Every row comes from one small tree of marks. The marks that hang from a mark follow it in brackets, in alphabetical order. Every link used is in the known rows. Which tree was each row made from?
Known rows:
G{A{X{Z}}}: [ -0.4  17.6 -24.7 -22.4  -9.2 -28.6  16.5 -18.1  17.6 -21.0  -2.3 -20.8
 -15.9   3.5  16.0  17.7  15.2  -9.5 -20.9 -19.8 -18.0 -27.8   1.0 -16.3
  -1.2]
G{A{X{E}}}: [ -7.7  22.8   3.7  -8.3  -4.4 -23.0   5.1 -11.9   8.6  -5.2  -5.7 -15.4
 -10.6  14.4  -9.0   0.4   9.7  -9.3 -25.4 -18.9   7.5 -37.2  -5.6 -14.8
   4.7]
K{Y{P}}: [-12.8  21.8   9.3 -13.1  -5.5  12.5 -21.3   8.4   0.5  -1.1  -1.1 -12.4
 -10.2  27.7 -11.4  -7.5  -3.9 -16.7  -4.1  -4.2  -4.4   3.2 -14.3  -3.6
  -5.7]
K{Z{U V}}: [  4.0 -24.8 -19.0  -1.2  -4.7  -8.8 -11.9  -4.6  26.0 -15.1   4.0   8.2
  -0.4  -1.8   8.6  -6.0  10.1 -10.3 -14.4  15.6  -2.3 -10.0   1.0 -25.1
  23.3]
X{E Z{K{Y} U V}}: [-20.7 -40.3   2.2   0.6  -0.2 -10.1  -8.9  29.1   2.1  16.8   1.1  13.1
   4.7 -21.2   1.7 -17.7 -10.5 -17.9  10.5  20.3   1.7 -14.1 -12.4 -24.7
  12.5]
G{A{X{Z{K U V}}}}: [  6.1 -17.6 -24.8  -0.2  -0.8 -38.1   6.9  -8.5  14.0 -17.4   0.3 -12.9
  -3.0 -19.0  16.8   9.0  18.8 -13.2 -16.0  -7.5  -2.8 -19.3  -4.5 -17.7
  13.1]
Z{V}: [  0.6  -4.7 -13.3 -12.9  -4.0 -11.9  -6.5   1.0  11.9 -11.2  -0.4  -0.6
   2.9   7.6 -14.2  -2.2  11.2   1.0 -21.9  -3.6   1.1 -10.2   2.8 -12.7
  15.1]
X{E Z{K{Y{P U V}}}}: [-22.9  -7.5  25.9  16.3   7.5   9.8   3.1  31.0   1.3  34.8 -27.3  11.9
 -16.9  -2.5  -4.4 -29.3 -15.4 -20.2  20.7   0.9  -1.9   8.7 -15.8 -14.8
 -12.6]
Z{K{Y} V}: [ -9.7 -19.2  -5.5   3.0   0.7  -9.1 -24.0  16.0  -3.6   0.3   8.1  -7.4
   5.3   2.9 -23.6 -16.3  -7.5  -2.0  -6.2  12.7   4.6  -4.7  -3.2 -22.7
  26.3]
A{G X{E Z{K U}}}: [-17.7 -11.4 -34.2   6.5 -18.8 -23.7   7.7   4.6  -3.6  -0.5  -0.3  14.7
   6.2 -20.0   6.1  10.7   7.4 -10.8  -8.7  -9.5  16.0 -16.1  -8.2   4.7
  -3.6]
A{G}: [ -4.3  17.5 -31.9  -6.7 -19.9  -3.3  -8.9  -8.5 -10.2 -14.4   3.6  -0.2
  -0.6  13.7  -6.5  16.3  15.2   7.6 -24.9 -20.6   8.6 -17.2   8.7   8.1
   1.6]
P{Y{U}}: [ -6.4  11.7   4.3   1.5  -1.7   1.3  -7.4  -3.5 -11.3   3.8   5.5  -8.6
  -4.7   9.5  -8.0   4.7   1.4   1.6 -12.0 -21.2 -12.0 -21.2  -2.1  -0.9
   2.2]
Z{K}: [ -6.1  -2.1 -13.1   1.4  -4.6   4.1   0.1  -2.9 -10.1 -18.3   6.6  -0.6
 -11.2   8.6 -15.3  -0.1  -1.2  -3.1 -16.5  -5.9  13.7  -1.8  13.6 -13.5
  15.8]
P{Y{K}}: [ -8.6  24.3  17.6 -11.3 -12.6  -0.2  -2.1  -7.9 -10.2 -13.3   2.0  -9.0
   2.7  27.4 -12.8   8.7  -1.9  -8.4 -27.9 -11.5  -3.6 -15.5  -8.4  -3.5
  -4.0]
Z{K U V}: [  3.2 -35.7 -14.7  17.0   4.3 -11.3 -14.2   5.9  -0.4 -10.8   4.9   6.3
   8.1 -13.9  -7.1  -3.9  10.6  -7.5 -12.3   7.5  21.8  -0.3   4.3 -10.5
  26.6]
P{Y{V}}: [  2.9  20.3   8.8  -5.5   5.7  -6.6  -8.7   7.1 -21.3  -7.0 -10.7 -10.6
   4.7  21.6 -20.3   2.9  -4.3   2.4 -15.4  -6.3  -8.7  -2.9  -1.9 -11.7
  -2.5]
P{Y{K U V{Z}}}: [  1.6  14.3  18.9  22.9   3.9   9.6  -4.7  -8.3   3.4   6.0 -16.9   0.0
  -5.0  18.9 -22.4   1.1  -5.0   3.3 -13.5   3.2 -22.9  11.7 -23.5  -1.3
   0.4]
A{G X{E Z{K U V}}}: [-13.1 -25.8 -32.3   8.3 -16.5 -34.9   1.4  11.3   3.5   4.4  -2.4  18.0
  14.7 -26.6   0.0   3.6  12.6  -7.1 -11.1  -4.6  17.4 -15.1 -15.8   3.5
   1.9]
X{E Z}: [-20.9   3.5  -3.8 -27.5 -12.6   2.3  17.2   8.5   7.6   0.9  -5.2  12.7
 -15.8   2.9   0.4  -0.7  -3.8 -11.3  -7.5  -6.0  -7.2 -21.4   1.4 -16.8
  -8.9]
K{Y{V{Z}}}: [ -1.8  10.3  -9.2  -0.9   4.6  11.3 -22.9   4.2   5.4  -4.5  -7.3  -7.2
  -7.6  22.9 -26.1  -0.6 -16.2   3.8   1.2  27.5 -26.1  14.3 -12.4 -20.6
  12.0]
V{Y{K P U} Z}: [ 12.8   8.8   8.7  13.1  -0.7  28.4   1.4 -33.7  23.1  -3.7   5.6   6.1
 -26.8  22.2 -29.8  -1.2   2.7 -14.1   1.6  -4.4 -15.3  23.3 -37.8  19.0
   0.7]
V{Y}: [ 11.1   8.3 -17.2 -16.0   0.2   2.5   0.9 -20.0  -2.5 -16.7  18.9  -6.3
 -10.5  17.9 -22.7   9.1  -2.2  -5.2  -2.8  -9.7  -7.6 -10.9   2.7  -2.7
  11.6]

Which tree is each row?
[ -3.3 -28.1   6.5  17.7   6.5  -2.7 -31.6  20.5  -2.8   2.1   2.4  -1.3
   7.9  -3.9 -10.3 -17.8   2.7 -20.7   2.7  13.1  17.6  11.0 -18.7  -6.8
  15.4] : Z{K{Y{P}} U V}
[ 13.7  -4.1 -19.1  10.8   7.8  10.8 -11.4  -6.6   7.6 -18.4 -13.4   6.7
  -6.6   7.6 -14.5   9.8   0.8   1.4  -6.7  21.4 -10.7  22.0  -7.2  -9.5
  11.9] : Y{V{Z{U}}}
[  4.4  14.8  12.5  25.5  13.0  13.0  -2.7   5.0  11.4  16.0 -37.8   3.5
 -14.5  14.9  -6.2 -15.3  12.0 -10.9  -0.2 -18.6   2.4  23.8  -5.0   8.3
 -12.8] : Y{P U V}
[ -8.3  20.1  22.3  18.0  -8.7  20.4   4.6 -11.6  24.1  10.9 -22.0   3.7
 -15.1  22.8   2.5  -9.2  14.4 -22.9 -14.6 -24.7   8.5   9.8 -12.3  16.9
 -14.1] : Y{K P U}
[ 11.6 -15.4 -57.4  -8.9 -13.2 -39.1  -1.3 -11.4  12.1 -14.2  12.4   4.4
  15.4 -21.6   4.8  24.1  19.5  -5.7  -3.7  -9.4 -10.3 -12.0 -15.4  15.2
   1.4] : A{G X{Z{U V{Y}}}}
[-10.8  16.5  -6.7 -21.4  -8.9 -26.3  17.2  -9.3  15.2  -6.4  -7.4 -10.5
 -15.2   4.0   8.1   5.5   8.5 -12.9 -18.3 -18.1  -7.6 -36.0  -6.7 -18.7
  -4.2] : G{A{X{E Z}}}
[ -4.9 -35.5  -8.6  15.8   5.5  -8.3 -31.2  15.3  -3.7   0.7  10.7  -3.8
  13.8  -8.9  -6.6  -9.8  -2.3  -9.8   1.1  21.3   8.7  -3.3  -3.7 -16.5
  29.8] : Z{K{Y} U V}
[ -6.2 -24.7 -11.5  -0.3  -2.8  -6.0 -31.0   7.3  23.2  -3.8  10.2  -2.6
   4.3   2.3   6.9 -12.2  -4.0 -14.6   1.0  29.2 -15.1 -14.3  -8.5 -31.9
  26.3] : K{Y Z{U V}}
[-29.8  -8.5  -7.9   3.4  -5.2 -12.8   9.1  10.0  14.4  23.7  -2.5   2.9
 -10.3  -9.7  -2.0 -10.1 -14.3 -15.2   9.3  -0.3 -11.2 -15.0 -12.8 -14.8
   3.1] : A{X{E Z{K{Y{U}}}}}
[-21.3   1.5 -30.3  -3.9 -22.1 -23.6  13.7   5.9  -2.8   0.0  -1.6  11.5
  -1.1 -10.4  -6.7   6.7   3.4  -4.3 -15.3 -16.3  11.4 -16.6  -7.3   0.4
  -6.5] : A{G X{E Z{K}}}
[ 15.3 -10.4 -23.0  -1.3   1.5  13.2  -1.8 -25.6  -6.5 -28.5  31.9   2.4
 -23.2   9.0 -44.4   6.7 -12.3   4.4  -0.6  11.0 -10.1  13.9 -15.0  -8.8
  27.6] : V{Y Z{K}}
[  0.1 -19.5  17.6  -7.0  -1.7  -4.5   9.9   6.2  19.0  10.0  -7.1  20.9
  -1.2  -5.1  -1.0 -11.9   5.1 -32.7   4.9   0.5   3.8  -3.7 -30.9   3.6
 -10.2] : X{E Z{U V{Y{K P}}}}
[  2.4  -4.2 -26.2  -0.6  -4.0 -27.8  11.5 -14.9   7.7 -23.5   2.2 -15.5
 -11.5 -12.4  21.9  16.8  14.5 -16.7 -12.7 -11.9  -3.7 -20.2   1.6 -13.5
   7.1] : G{A{X{Z{K U}}}}
[  3.5 -20.7 -24.9  11.1  -2.4  16.1 -11.1 -13.5  -0.2 -28.2  15.5   9.4
 -13.5  -1.6 -16.0   9.8  -0.8  -1.6 -10.9  18.6   0.9  13.6  -7.6 -10.5
  25.1] : V{Z{K U}}
[-22.3  -2.2 -14.0 -12.2 -10.3 -16.4  22.4   3.4  10.7  -2.3  -1.9   8.4
  -9.7  -6.6  -8.0  -2.4  -6.5 -13.8 -10.5  -5.1   2.3 -10.7  -6.8 -16.1
  -1.0] : A{X{E Z{K}}}
[  9.3  10.2   7.1  25.5  10.9  23.2  -4.6  -3.3  17.5   5.8 -30.1   8.3
 -24.0  14.0 -20.6 -10.9   8.4  -2.2  -1.1  -3.0 -11.9  38.2 -23.8   7.1
  -6.4] : Y{P U V{Z}}
[ -8.0  -0.8  -1.2  13.4   8.0   2.8 -15.6  15.0 -13.1   2.5  -9.2 -10.3
  -2.3  13.4 -20.4 -10.8 -16.5  -3.3   2.6  14.4   2.0   9.6   5.4 -23.8
  14.4] : Z{K{Y{V}}}
[ 10.7 -30.4 -10.5  20.3  12.9  -9.8  -4.1  -6.4   1.3   6.7  13.0   2.2
  -4.4  -9.8 -27.4 -13.4   2.2   0.0   4.5  -7.2   4.2  -3.2  -2.4  -4.9
  29.2] : Z{K V{Y{U}}}
[  4.6  16.6  22.1  34.8   4.3  25.1   1.6  -9.2  29.5   9.1 -39.9  10.2
 -20.5  24.0 -17.5 -12.1   7.2 -11.8  -8.6   0.9  -6.8  40.5 -29.9  11.1
 -11.7] : Y{K P U V{Z}}
[ -8.0  -6.2  -7.9   0.4  -3.6 -25.5  12.7  -5.3   5.4  -7.4  -2.3  -5.1
 -11.3 -12.3  13.7   2.8   8.4 -20.8 -11.3  -8.8   6.3 -30.1  -5.3 -18.4
   4.8] : G{A{X{E Z{K U}}}}
[ -7.3  -1.7  21.3  11.6  -6.8  -6.8  -4.6  -7.1  17.0   6.3  -2.1   0.3
  -0.6  12.1  -2.8 -11.5   1.7  -8.1 -19.0  -5.5 -14.1 -17.3 -15.9 -14.6
   8.0] : P{Y{K{Z{V}} U}}
